In the rows, zero is written as 128.
Known rows, with every step that occurs
nire, babib, lakit, bukiz, visu: [120 148 113 106 153 153 129 122 149 152 157 145  61 174 118 127 174 123
 156 142 123 160 124 176 103 130 112 130 110 134  38  69 165 106 165]
soti, retu, debev: [ 96 111  77 130 155 163 150 116 180 149 135 114  45 150 120 123 152  88
 139 163 131 184 165 160 117 145 105 145 122 102 107  81 114 119 159]
kodebu, visu, retu, debev, kebo: [ 91 103 102 119 144 152 152 119 162 140 104 110  26 147 117 107 134  82
  77 163  85 159 181 172 154 120  86 125 123 106 120  87 150 120 137]
bukiz, nire: [117 141 107 123 144 169 141 125 163 157 142 137  69 155 116 131 151 103
 128 141 145 157 194 161 100 130 123 118 105 129  84 103 139 126 151]
kodebu, visu, retu, debev: [104 127  97 121 149 165 156 115 175 153 117 116  40 143 137 109 137  80
  89 153 112 165 189 170 130 129  82 128 113  95  99  96 152 132 124]
debev, kebo, visu, retu: [122 118 130 107 164 130 148 124 151 139 108 102  62 162 124 116 163 117
 126 151  96 164 177 166 146  96 111 138 115 117 105  66 167 127 150]
nire, kodebu, visu: [121 123  89 136 142 179 126 114 149 140 126 115  85 140 145 119 132 104
  79 150 117 169 172 169  97 124 115 123 102 114  88  86 127 108 130]
kodebu, nire, bukiz: [136 137 101  95 161 169 124 105 152 126 117 133 108 137 139 121 145 111
 125 136 116 140 122 175  84 124 124 125 110 140 113 102 146 133 144]
soti, retu, debev, kebo, visu, bukiz, lakit: [102 101  95 121 181 141 153 134 164 148 129 137  30 167 120 132 145 114
 169 163 118 214 153 167 146 145 109 140 112 116 106  82  98 116 167]
lakit, bukiz, visu, kodebu, nire: [124 157 133 100 156 146 124 105 164 125 117 125  79 154 146 132 184 111
 142 135 114 156 137 160 114 108 136 112 113 153  49  70 165 125 141]
visu, kebo: [115 110 121 125 146 151 146 115 142 133 109 108  72 152 125 139 140 111
 115 155 109 142 163 173 105 132 106 128 116 134 116  99 137 110 142]
bukiz, nire, tuvar: [136 134 113 114 146 178 132 119 176 136 128 145  62 149 117 119 146 113
 139 127 153 165 206 154 101 134 114 118 111 133  73 110 131 115 148]
soti, retu, debev, kebo, visu: [108  89  98 116 170 137 147 121 162 133 122 107  34 156 113 119 151 100
 143 172 107 205 154 149 146 126 114 153 127 110 105  66 128 117 166]
kodebu, nire, bukiz, visu, kebo, debev, retu: [ 96 117 112 130 182 141 149 112 201 107 121 130  96 134 129 132 169 122
 146 163  95 160 123 166  81 131 131 142 113 127 102  92 134 139 147]
babib, lakit, bukiz, visu, kodebu, nire: [133 170 126 106 161 159 134 116 169 129 132 124  80 159 144 115 185 115
 142 133 110 151 122 174 111 117 140 112 111 154  54  66 178 125 154]
kebo, visu, retu: [134 136 129 107 168 141 151 121 159 149 122 107  76 160 139 118 168 119
 137 142 119 167 180 165 126 102 111 142 107 110  88  70 168 135 141]
bukiz, lakit, babib: [123 129  99 124 142 167 137 126 144 175 136 129  71 158 134 108 155 116
 154 150 129 157 148 175  95 138 145 119  94 113  65 114 122 122 148]
debev, retu, soti: [103 156  90 153 146 154 138 133 191 145 138  98  57 143 148 121 176 122
 130 150 121 177 182 175  99 110 112 154 116 136  99  69 112 107 157]
visu, kodebu, nire, bukiz, lakit: [138 155 110  97 164 166 137 121 160 135 100 138  78 151 131 124 150 121
 134 131 108 162 115 195  95 127 141 109  93 144  91 109 137 143 140]
lakit, babib, visu, bukiz, nire: [122 133 125 138 146 177 148 108 153 140 155 160  69 148 129 134 147  94
 134 156 132 151 193 150  78 139 112 121 102 122  82 120 131 135 138]
retu, debev, kebo, visu, kodebu, lakit: [120 127 110 126 167 149 158 125 170 148 102  93   5 161 119 116 147  99
 127 160  84 200 165 174 154 127 111 137 130 116  84  71 164 127 143]
kebo, visu, bukiz, lakit, bokel: [138 123 126 109 163 165 138 121 139 166 140 147  66 158 145 137 148 118
 170 142 143 181 159 160  95 139 125 115  97 118  68  93 126 125 148]
bukiz, visu, kodebu: [131 132 138 122 167 140 139 114 152 133 115 100  45 166 126 147 180 120
 153 141 110 174 170 151 114 111 134 125 117 140  54  73 163 128 131]
lakit, babib, visu, kodebu: [139 133 137 136 138 166 148  99 147 121 112 109  51 147 133 123 164  99
 116 166  88 156 160 153  88 119 129 125 106 122  60  93 153 144 120]
debev, kebo, visu, bukiz: [125 100 120 114 175 133 134 115 135 126 124 120  56 163 136 149 150 121
 152 157 104 174 165 145 136 118 101 139 123 140 105  65 136 112 150]
soti, retu: [ 98 114  96 137 155 167 142 115 167 139 132 106  87 148 120 128 172 110
 142 165 122 163 161 162 101 130 132 136 118 112 112  63 125 111 162]
nire, bukiz, visu, kebo, debev, retu, soti: [102 130 108 147 171 131 147 123 206 127 124 117  52 138 137 135 171 127
 140 159 110 179 158 176  92 121 107 150 115 139  95  85 120 129 140]
bukiz, nire, babib, visu, kodebu, lakit: [117 157 131 145 143 184 165 119 170 148 122 125  42 155 105 124 152  96
 110 157  95 167 168 186  85 136 128 131 102 108  61 102 172 135 127]
babib, lakit, bukiz: [118 159  95 105 136 170 131 121 161 149 147 139  64 161 134 116 161 113
 118 149 119 150 138 183 121 131  90 108 115 139  77  59 152 109 176]
kebo, visu, bukiz, lakit: [133 127 113 114 179 147 142 131 148 158 138 140  63 168 142 140 149 134
 170 142 134 198 157 164 124 136 113 131  97 127  75  89 116 121 151]
kodebu, visu, kebo, debev, retu: [ 78 106 105 157 154 159 157 112 200 116 116 114  75 125 134 131 158 108
 100 186  80 161 157 163  94 137 113 136 114 106 101  76 126 129 136]
bukiz, visu: [122 113 123 118 168 143 134 119 146 152 145 111  71 164 124 130 171 124
 155 142 133 179 168 145 114 121 128 134 117 126  65  83 148 113 147]
nire, bukiz, lakit, babib, visu, retu, debev: [127 134 106 108 151 164 163 118 167 155 122 149  31 151 121  96 130  89
 114 153 110 174 153 188 106 137  87 129  95  92  91 134 134 156 134]
kodebu, visu: [109 115 112 131 144 177 135 109 148 137 126 112  83 135 139 120 145 102
  91 162 106 161 169 157 106 129 116 119 113 115  86  84 143 115 129]

Rows
[124 130 125 128 135 172 150 117 147 141 147 147  68 152 103 126 144  98
 109 159 119 163 164 160  71 135 116 141  92 109  62 116 142 130 134]
bukiz, nire, babib, visu
[ 98 109  95 110 146 138 151 125 162 149 108 107  20 162 110 114 140  90
 103 153  97 157 180 173 158 117  83 130 124 113 122  86 145 120 150]
visu, retu, debev, kebo
[106 118 138 110 150 134 132 109 146 130 119 132  62 160 124 147 159 117
 133 151 115 158 155 168 119 126  96 118 121 145  77  86 144 103 152]
lakit, bukiz, visu, kebo
[132 142  98  95 162 168 133 126 155 148 122 145  98 149 131 111 141 124
 133 132 124 162 115 193  95 136 136 115  91 133 100 117 126 132 152]
kodebu, nire, bukiz, lakit
[104  96  86 112 143 142 140 122 152 145 119 110  19 159 111 120 132  91
 110 159 104 173 166 158 152 132  91 131 127 123 109  89 126 110 155]
retu, debev, kebo
[ 95 134  95 160 150 139 152 127 210 140 124 102  54 136 149 125 168 118
 119 166 111 168 173 173 104 124 104 149 112 130  99  74 110 119 142]
visu, kebo, debev, retu, soti
[132 146 138 131 139 167 153 110 154 124 116 132  42 156 106 142 157  96
 111 156  98 160 164 164  75 122 123 131  96 125  50 102 157 143 118]
bukiz, nire, babib, visu, kodebu
[108 148  98 117 152 155 122 123 167 166 147 135  61 168 131 120 159 119
 135 136 134 188 165 179 127 126 105 121 116 122  52  68 146  95 164]
nire, kodebu, lakit, bukiz, visu
[108 158  99 104 126 165 124 115 156 155 138 169  58 161 111 146 152  98
 133 144 134 140 157 178  82 129 104 122  98 131  48  96 144 115 150]
lakit, bukiz, nire, babib
[101 120 106 138 173 155 163 124 185 139 101  90  14 157 112 116 159  97
 140 172  82 203 159 177 146 131 126 143 133 106 100  59 156 124 154]
soti, retu, debev, kebo, visu, kodebu, lakit
[136 120 118 116 178 143 136 112 144 136 137 127  70 160 151 152 155 123
 163 147 128 179 170 144 115 125  98 143 115 134  87  70 136 120 143]
kebo, visu, bukiz
[123 134  99 109 146 165 130 114 143 149 132 123 107 150 133 122 155 107
 138 140 120 130 118 171  73 128 140 147  98 124  74  99 148 114 138]
kodebu, nire, babib
[109 131 139 120 122 161 147 107 146 121 121 163  59 150 104 141 135  94
  91 166 103 144 152 180  78 137  87 124  99 129  77 117 139 119 138]
lakit, bukiz, nire, babib, visu, kebo
[140 130 122 114 147 180 143 110 144 137 135 150 100 135 134  90 142 109
 120 156 109 162 115 176  72 138 143 121  87 114  81 135 127 143 139]
kodebu, nire, bukiz, lakit, babib, visu
[146 144 117 112 166 159 149 128 145 125 119 107  73 165 122 109 164 117
 142 147  78 144  97 185  96 120 155 148 104 140  76  75 182 125 151]
debev, kebo, visu, kodebu, nire, babib, lakit
[101  87 114 138 150 156 151 105 172 136 111 117  77 130 138 128 139  98
  86 179  98 150 159 156 111 147 109 115 107 110  88  92 140 131 115]
kodebu, visu, kebo, debev
[125 131 134 130 139 164 157 108 152 144 129 118  79 147 135  99 163  99
 109 160 103 140 178 166  97 113 112 131 100  97  87 100 160 141 131]
lakit, babib, visu, retu
[ 85 126  99 170 148 152 153 122 209 131 120 102  61 121 154 120 162 110
  94 177  98 171 175 171  98 125 108 142 111 123  98  76 115 120 128]
kodebu, visu, kebo, debev, retu, soti
[131 138 120 119 174 156 143 120 158 146 148 151  66 160 133 152 151 111
 161 140 147 175 195 150 104 130 109 132 107 136  81  94 138 130 146]
kebo, visu, bukiz, nire
[125 150 128 137 140 149 155 125 172 151 130 102  60 145 148 100 164 109
  90 147 121 167 199 177 119 101  90 139 101 120  97  84 145 126 129]
babib, visu, retu, soti
[135 115 118 110 165 129 146 116 154 123  94  99   4 163 123 136 151 101
 131 159  87 196 162 152 147 112 109 137 124 135  76  70 152 135 137]
retu, debev, kebo, visu, kodebu
[121 169  92  98 135 175 126 119 156 148 147 150  90 158 136 110 162 108
 127 142 114 127  99 194  90 133 112 124 102 137  64  73 162 109 168]
kodebu, nire, babib, lakit, bukiz
[127 164 135 117 131 188 141 108 194 121 115 162  32 145 117 111 151 103
 107 142 120 181 198 172 115 132  93 101 115 131  49  95 152 123 144]
babib, visu, kodebu, lakit, bukiz, nire, tuvar
[ 86 112  99 148 156 145 156 118 200 125 121 113  69 140 127 137 164 115
 127 176  93 160 155 164  99 135 110 142 115 113 102  75 122 128 150]
visu, kebo, debev, retu
[109  96 107 116 166 160 149 124 154 157 130 145  35 158 122 130 142  98
 168 164 126 196 154 162 118 148 121 126 111 106  98  87 107 119 165]
soti, retu, debev, kebo, visu, bukiz, lakit, bokel
[126  94 104 103 164 131 142 123 148 142 122 110  26 160 120 119 138 102
 131 161 108 201 160 146 151 123 101 147 123 120  89  80 134 121 154]
retu, debev, kebo, visu
[131 119 122 133 137 172 150 119 141 156 144 133  71 148 128  96 148 110
 121 165 116 176 149 162  92 139 132 124  90 103  62 120 121 131 141]
bukiz, lakit, babib, visu
[122 171 119 112 136 184 131 113 198 134 108 157  31 152 121 122 156 106
 130 129 131 167 199 180 120 130 100  98 118 140  53  88 154 117 149]
visu, kodebu, lakit, bukiz, nire, tuvar
[122  97 104 109 176 131 140 115 144 133 127 127  27 163 134 145 136 106
 150 157 110 191 169 144 146 129  80 144 126 131 103  78 127 118 149]
retu, debev, kebo, visu, bukiz
[121 141 130 144 148 176 162 114 167 140 117  98  47 150 124 113 156 104
  99 163  86 178 168 176 115 131 116 124 116 111  79  79 165 130 132]
babib, visu, kodebu, lakit
[122 112 138 125 139 161 153 106 134 115 116 124  99 141 122 121 136 102
  98 162  91 135 122 175  69 136 120 147  98 122 100 120 143 118 127]
kodebu, nire, babib, visu, kebo
[121 122 120 127 157 161 152 125 147 150 145 145  63 160 130 129 141 121
 129 154 120 188 163 166 114 144  99 121  94 119  87 101 109 122 145]
babib, visu, bukiz, lakit
[126 129 101 151 149 181 144 110 151 148 147 135  72 152 149 117 135 103
 124 157 113 163 171 172  87 142 103 134 106 106  92 101 126 115 137]
nire, kodebu, lakit, babib, visu, bukiz
[117 104 107 119 175 161 143 117 186 114 123 156  25 153 111 131 141 102
 168 146 138 196 204 146 128 141  99 140 126 128 101  95 112 114 161]
soti, retu, debev, kebo, visu, bukiz, nire, tuvar
[135 144 120 137 159 169 148 112 159 156 115 100  54 153 143 111 167 108
 159 157 100 165 157 171  99 124 148 134 115 113  55  84 172 134 133]
kebo, visu, kodebu, lakit, babib
[105 108 109 119 139 149 163 128 156 156 118 127  19 158 109  88 135  89
 102 167  91 171 164 179 144 130 100 126 104  96  99 118 130 132 147]
bukiz, lakit, babib, visu, retu, debev, kebo
